Each row was made from one small tree. The marks that hang from a mark follow it in brackets, in the order of their numbers. Every link used is in the known rows. Write each row's tree.
Known rows:
k809[k535[k774[k413[k681 k765] k459 k866]]]: [-3.080 -0.527  0.208  0.331 -1.008 -0.085 -2.128  0.720 -0.828  0.504
  0.739 -0.183 -2.360  0.444  0.267  0.215 -0.784 -0.952  1.329  2.756
 -1.762  1.566  1.545 -1.583]
k774[k28[k166] k413[k681] k459 k866]: [-5.825 -2.416 -0.175  0.779 -1.805 -1.091 -2.551  0.226 -0.268  1.165
  1.806  1.362 -2.932  0.376  0.690  0.420 -1.755 -2.537  1.611  2.756
 -0.830  3.008  3.189 -0.503]
k413[k681 k774]: [-0.263  0.388 -1.202  2.025 -0.989  0.240 -0.261 -1.618 -0.020  0.325
 -0.444  0.622 -1.633  0.007  0.064 -0.892 -0.334  1.459  1.450 -0.036
  0.558 -0.196  1.098 -2.580]
k765[k413[k681[k535[k774]]]]: [ 0.541 -0.103 -1.468 -0.603 -0.534 -0.315  0.706 -0.032 -0.642  0.032
  1.145 -0.290 -0.746 -0.830 -0.087 -0.245 -0.619  1.167  1.439  0.355
 -1.455  1.705  3.123 -1.349]
k765[k413[k681[k535]]]: [ 0.327 -0.290 -1.361 -0.323 -0.478 -0.434  0.651 -0.200 -0.362  0.290
  0.788 -0.043 -0.684 -0.506  0.092 -0.298 -0.577  1.001  0.878 -0.192
 -1.137  1.338  2.293 -0.911]
k681[k535[k774[k413 k459[k166] k866]]]: [-2.098 -1.339 -0.411 -0.238 -0.606 -0.294 -1.281  1.175 -1.030  0.355
  1.026  0.183 -1.400 -1.443  0.333  0.863 -1.345 -1.209  1.564  2.097
 -2.106  3.224  3.853 -0.907]
k459[k166[k28[k774[k413[k681[k535]] k866]]]]: [-2.578 -0.050 -0.533  1.134 -0.919 -0.111 -0.569  0.204 -0.637  0.906
  0.169  0.225 -1.119  0.196  0.167  0.160 -1.138  0.327  0.323  0.883
 -1.042  1.370  2.767 -0.253]
k166[k28[k774[k866]]]: [-3.001  0.709 -0.116  0.329 -1.354 -0.111 -0.214  0.061  0.137  0.466
  0.564  0.322 -0.406  0.996 -0.328 -0.059 -0.604  0.504  0.567  0.334
  0.197  0.011  1.909  0.395]
k765[k413[k681[k535] k774[k28[k166] k459]]]: [-0.938 -1.606 -1.552  1.495 -1.037 -0.705 -0.306 -1.186 -0.683  0.788
  0.504  0.576 -2.435 -1.213  0.481 -0.220 -0.767 -0.137  1.766  1.425
 -1.083  2.042  3.245 -1.753]
k166[k28[k774[k413[k681 k765] k459 k866]]]: [-5.046  0.800 -0.257  1.222 -2.358 -0.534 -1.655  0.016 -0.162  1.114
  0.967  0.840 -1.404  0.974 -0.252  0.128 -1.329 -0.079  1.773  1.531
 -0.451  0.608  3.195 -1.153]
k535[k681 k774[k413 k459]]: [-1.263 -0.177 -0.103 -1.643 -0.924 -0.251 -0.641  0.957 -1.246 -0.512
  1.806  0.180 -0.458 -1.014 -0.470 -0.018 -0.816 -0.048  2.343  3.890
 -1.661  2.279  4.968 -2.204]
k535[k774[k28 k413 k459[k166]]]: [-2.530 -1.821  0.155  0.165 -0.657 -0.403 -1.020  0.873 -1.024 -0.004
  1.112  0.287 -1.356 -1.295  0.099  0.591 -1.029 -1.415  1.236  4.527
 -2.106  2.839  3.044 -1.570]
k681[k535]: [ 0.188 -0.525 -0.506  0.342 -0.221  0.047 -0.467  0.266 -0.187  0.354
 -0.095 -0.516 -1.005 -0.587  0.183  0.528 -0.491 -0.180  0.196 -0.132
 -0.832  0.895  0.638  0.006]
k459[k166[k28]]: [-1.595  0.647 -0.016  0.305  0.195  0.240  0.664  0.174 -0.544  0.051
 -0.289 -0.058  0.906  0.407  0.388 -0.272 -0.446  0.152 -0.462  1.095
 -0.747 -0.038  0.050  0.010]
k765[k413[k681 k774]]: [ 0.306 -0.119 -1.384  0.571 -0.580 -0.367  0.800 -1.163 -0.270  0.170
  0.408  0.562 -0.792 -0.546  0.021 -0.900 -0.218  1.546  1.351  0.273
 -0.247  0.712  2.182 -1.821]
k28[k166 k774]: [ 2.202 -0.197  0.179  1.879  0.092 -0.382 -1.043 -1.040 -0.618  1.119
 -0.746 -0.105 -1.493 -0.548 -0.357  0.610  0.877 -0.946 -0.210 -1.853
  0.969 -0.043  2.326  1.834]
k681[k535[k774]]: [ 0.546 -0.209 -0.685  0.022 -0.340  0.246 -0.361  0.542 -0.617 -0.069
  0.369 -0.884 -1.101 -1.101 -0.094  0.576 -0.558  0.141  1.039  0.728
 -1.320  1.440  2.011 -0.636]
k478[k866]: [-0.428  0.280  0.284 -0.233  0.193 -0.171  0.181  0.038  0.286 -0.059
  0.042  0.068  0.588  1.309 -0.162 -0.460 -1.129 -0.287 -0.076  0.396
  0.613  1.111  0.040 -0.464]
k459[k166[k28[k774[k413 k866]]]]: [-2.415 -0.095  0.108  0.687 -0.453 -0.181 -0.290  0.380 -0.555  0.623
  0.131  0.369 -0.234  0.232  0.069  0.172 -0.693 -0.058 -0.129  1.222
 -0.667  0.975  2.052  0.483]
k166[k28[k774[k459]]]: [-2.378  0.739  0.064  0.621 -1.343 -0.300 -0.224 -0.337 -0.179  0.642
  0.034  0.629 -0.298  0.450 -0.335 -0.175 -0.383 -0.157  0.669  0.746
 -0.061 -0.188  2.296 -0.561]
k28[k166 k774[k413[k765] k459 k866]]: [-1.877 -0.862  0.385  2.220 -0.963 -1.053 -3.127 -0.306 -0.866  1.772
  0.355  0.794 -2.443 -0.598 -0.073  1.357 -0.243 -2.395  1.311 -0.091
  0.122  1.457  4.023  1.196]
k765[k413[k681[k535] k774[k459[k166] k866]]]: [-1.510 -1.213 -1.645  0.775 -0.698 -0.561  0.039 -0.722 -0.804  0.539
  0.578  1.235 -1.312 -1.273  0.603 -0.372 -0.993  0.471  1.946  0.740
 -1.275  2.311  3.783 -2.167]
k413[k765 k774[k459]]: [-1.622  0.328 -0.452  3.027 -0.904 -0.016 -1.733 -1.125 -0.501  0.567
 -0.716  0.555 -1.454 -0.821  0.210  0.373 -0.241 -0.178  2.000  1.431
 -0.188 -0.423  0.408 -2.346]

Which tree is each row?
[-5.498 -2.871  0.451  0.294 -1.268 -1.171 -2.467  0.746 -0.284  1.011
  1.693  1.154 -2.358 -0.032  0.682  0.861 -1.432 -3.287  1.043  3.153
 -0.917  3.120  2.677  0.684] -> k774[k28[k166] k413 k459 k866]
[-0.955 -0.756 -1.776  0.492 -0.944 -0.389  0.227 -0.656 -0.275  0.358
  0.883  0.538 -1.534 -0.728  0.271 -0.428 -0.863  1.315  1.804  0.187
 -0.745  1.810  2.972 -1.550] -> k765[k413[k681[k535] k774[k866]]]
[-2.504 -1.345 -0.476  0.996 -1.365 -0.273 -1.984  0.920 -0.777  0.465
  0.995 -0.644 -2.553 -1.315  0.058  1.321 -1.410 -1.116  1.862  3.555
 -2.405  2.577  2.608 -1.459] -> k681[k535[k774[k28 k413[k765] k459]]]
[-3.230 -2.278 -0.448  0.177 -0.978 -0.336 -1.551  1.292 -0.890  0.319
  1.317  0.043 -2.172 -1.382  0.411  1.102 -1.663 -1.382  1.550  3.502
 -2.486  3.672  3.493 -0.964] -> k681[k535[k774[k28 k413 k459[k166] k866]]]
[ 0.226 -0.626 -0.435  1.485 -1.318 -0.493 -1.410 -0.355 -0.231  1.240
  0.062  0.203 -2.574 -0.600 -0.591  0.469 -0.439  0.260  0.639 -0.165
 -0.298  1.320  3.400 -0.513] -> k28[k774[k413[k681[k535]]]]
[-2.766  0.809 -0.223 -0.378 -1.041  0.002 -0.952  1.032 -1.754 -0.332
  1.504 -0.263 -0.237 -0.698 -0.238  0.269 -1.185  0.196  2.509  4.913
 -2.364  1.770  4.408 -2.434] -> k535[k681 k774[k413[k765] k459[k166[k28]]]]
[-3.602 -0.596 -0.390 -0.359 -1.322 -0.507 -1.270  0.593  0.201  0.550
  1.559  0.811 -1.359  0.741  0.163 -0.168 -1.358 -0.099  1.167  0.823
 -0.339  1.847  2.182 -0.628] -> k774[k413[k681] k866]
[-2.394  0.275 -0.696  2.674 -0.959  0.194 -1.749 -0.611 -0.127  0.340
 -0.092  0.122 -1.604 -0.151  0.227  0.571 -0.501  0.655  1.875  0.918
  0.147 -0.169 -0.069 -1.172] -> k413[k765 k774[k866]]
[-1.673 -0.777 -0.636 -0.302 -0.742 -0.053 -0.988  0.817 -0.701  0.060
  0.928  0.078 -1.213 -1.119  0.211  0.708 -1.040 -0.724  1.832  1.137
 -1.517  2.286  3.175 -1.070] -> k681[k535[k774[k459 k866]]]
[-2.830 -1.583  0.136 -0.215 -1.202 -0.504 -1.190  0.844 -0.604 -0.029
  1.506  0.270 -1.608 -0.960 -0.125  0.492 -1.054 -1.300  1.650  4.336
 -1.732  2.572  3.034 -1.635] -> k535[k774[k28 k413 k459]]
[-0.146 -0.184  0.202  1.994 -1.003 -0.496 -1.885 -0.139 -0.293  1.096
 -0.082 -0.121 -1.943 -0.551 -0.693  1.049 -0.026 -0.073  0.564  0.497
 -0.168  0.472  2.080  0.174] -> k28[k774[k413[k765]]]
[-1.002  0.984 -1.307  2.542 -1.238  0.299 -1.636 -0.479 -0.352  0.729
 -0.115 -0.749 -2.055  0.131  0.109  0.571 -0.941  0.985  1.533 -0.157
 -0.865 -0.165  0.229 -1.815] -> k413[k681[k535] k765]
[-2.480 -2.260 -0.723  0.521 -0.376 -0.712  0.156 -0.297 -0.564  0.128
  0.791  1.199 -0.923 -1.255  0.573  0.015 -0.669 -0.276  1.228  2.595
 -1.189  2.309  2.436 -1.047] -> k765[k413[k774[k28 k459[k166] k866]]]
[-1.626 -1.628 -0.254  2.305 -0.685 -0.341 -1.214 -1.232 -0.406  0.614
 -0.389  0.784 -2.193 -0.819  0.498  0.086 -0.245 -1.429  1.099  2.049
  0.061  0.871  1.238 -1.032] -> k413[k774[k28[k166] k459]]
[-2.055 -1.960  0.382  0.797 -0.623 -0.701 -1.527  0.359 -0.157  0.798
  0.822 -0.359 -2.192  0.027  0.257  0.664 -0.668 -1.932 -0.170  2.600
 -0.603  1.812  0.827  1.309] -> k774[k28[k166] k413]
[-1.706 -1.093 -0.574  1.044 -1.198 -0.029 -1.704  1.010 -0.599  0.304
  0.963 -1.303 -2.575 -1.037 -0.097  1.333 -1.257 -0.328  1.424  3.190
 -2.184  2.293  1.820 -0.808] -> k681[k535[k774[k28 k413[k765]]]]
[-2.282  0.683  0.170  0.364 -1.409 -0.352 -0.398  0.104  0.009  0.755
  0.428  0.048 -0.647  0.698 -0.499 -0.082 -0.559  0.189  0.281  1.151
 -0.152  0.217  2.175  0.176] -> k166[k28[k774[k413]]]
[-2.477 -0.917 -0.488  0.617 -0.774 -0.212 -1.884  1.155 -1.151  0.480
  0.955 -0.145 -1.669 -1.392  0.347  1.223 -1.419 -1.107  1.942  2.357
 -2.306  2.833  3.378 -1.115] -> k681[k535[k774[k413[k765] k459[k166] k866]]]
[-4.053 -0.150 -0.214 -1.808 -1.085 -0.174 -0.576  1.481 -1.457 -0.516
  2.276  0.531 -0.052 -0.448 -0.042 -0.049 -1.529 -0.045  2.477  4.623
 -2.097  2.916  5.492 -1.846] -> k535[k681 k774[k413 k459[k166[k28]] k866]]
[-3.033  0.659 -0.353  1.831 -0.997 -0.055 -0.941  0.007 -0.655  0.847
  0.123  0.181 -0.885  0.520  0.066  0.225 -0.980  0.509  0.607  1.198
 -0.772  0.514  1.940 -0.470] -> k459[k166[k28[k774[k413[k681 k765] k866]]]]
[-1.453 -0.431 -0.543  3.992 -0.839  0.123 -2.023 -1.200 -0.408  0.667
 -0.618 -0.645 -2.748 -0.335  0.290  0.827 -0.203 -0.222  1.257  1.980
 -0.026 -0.272 -0.738 -0.569] -> k413[k765 k774[k28[k166]]]
[-2.830  0.856 -1.463  3.302 -1.654  0.309 -1.857 -1.248 -0.098  0.536
  0.028  0.402 -2.339  0.371  0.204 -0.057 -0.906  1.542  2.558  0.423
  0.281 -0.307  0.590 -2.620] -> k413[k681 k765 k774[k866]]
[-2.054 -0.865  0.154  1.046 -0.985  0.175 -1.777  0.575 -0.618  0.345
  0.430 -1.298 -3.101  0.534  0.045  0.336 -0.604 -0.280  0.497  3.766
 -1.924  1.206  0.018 -1.191] -> k809[k535[k774[k28 k413[k681 k765]]]]
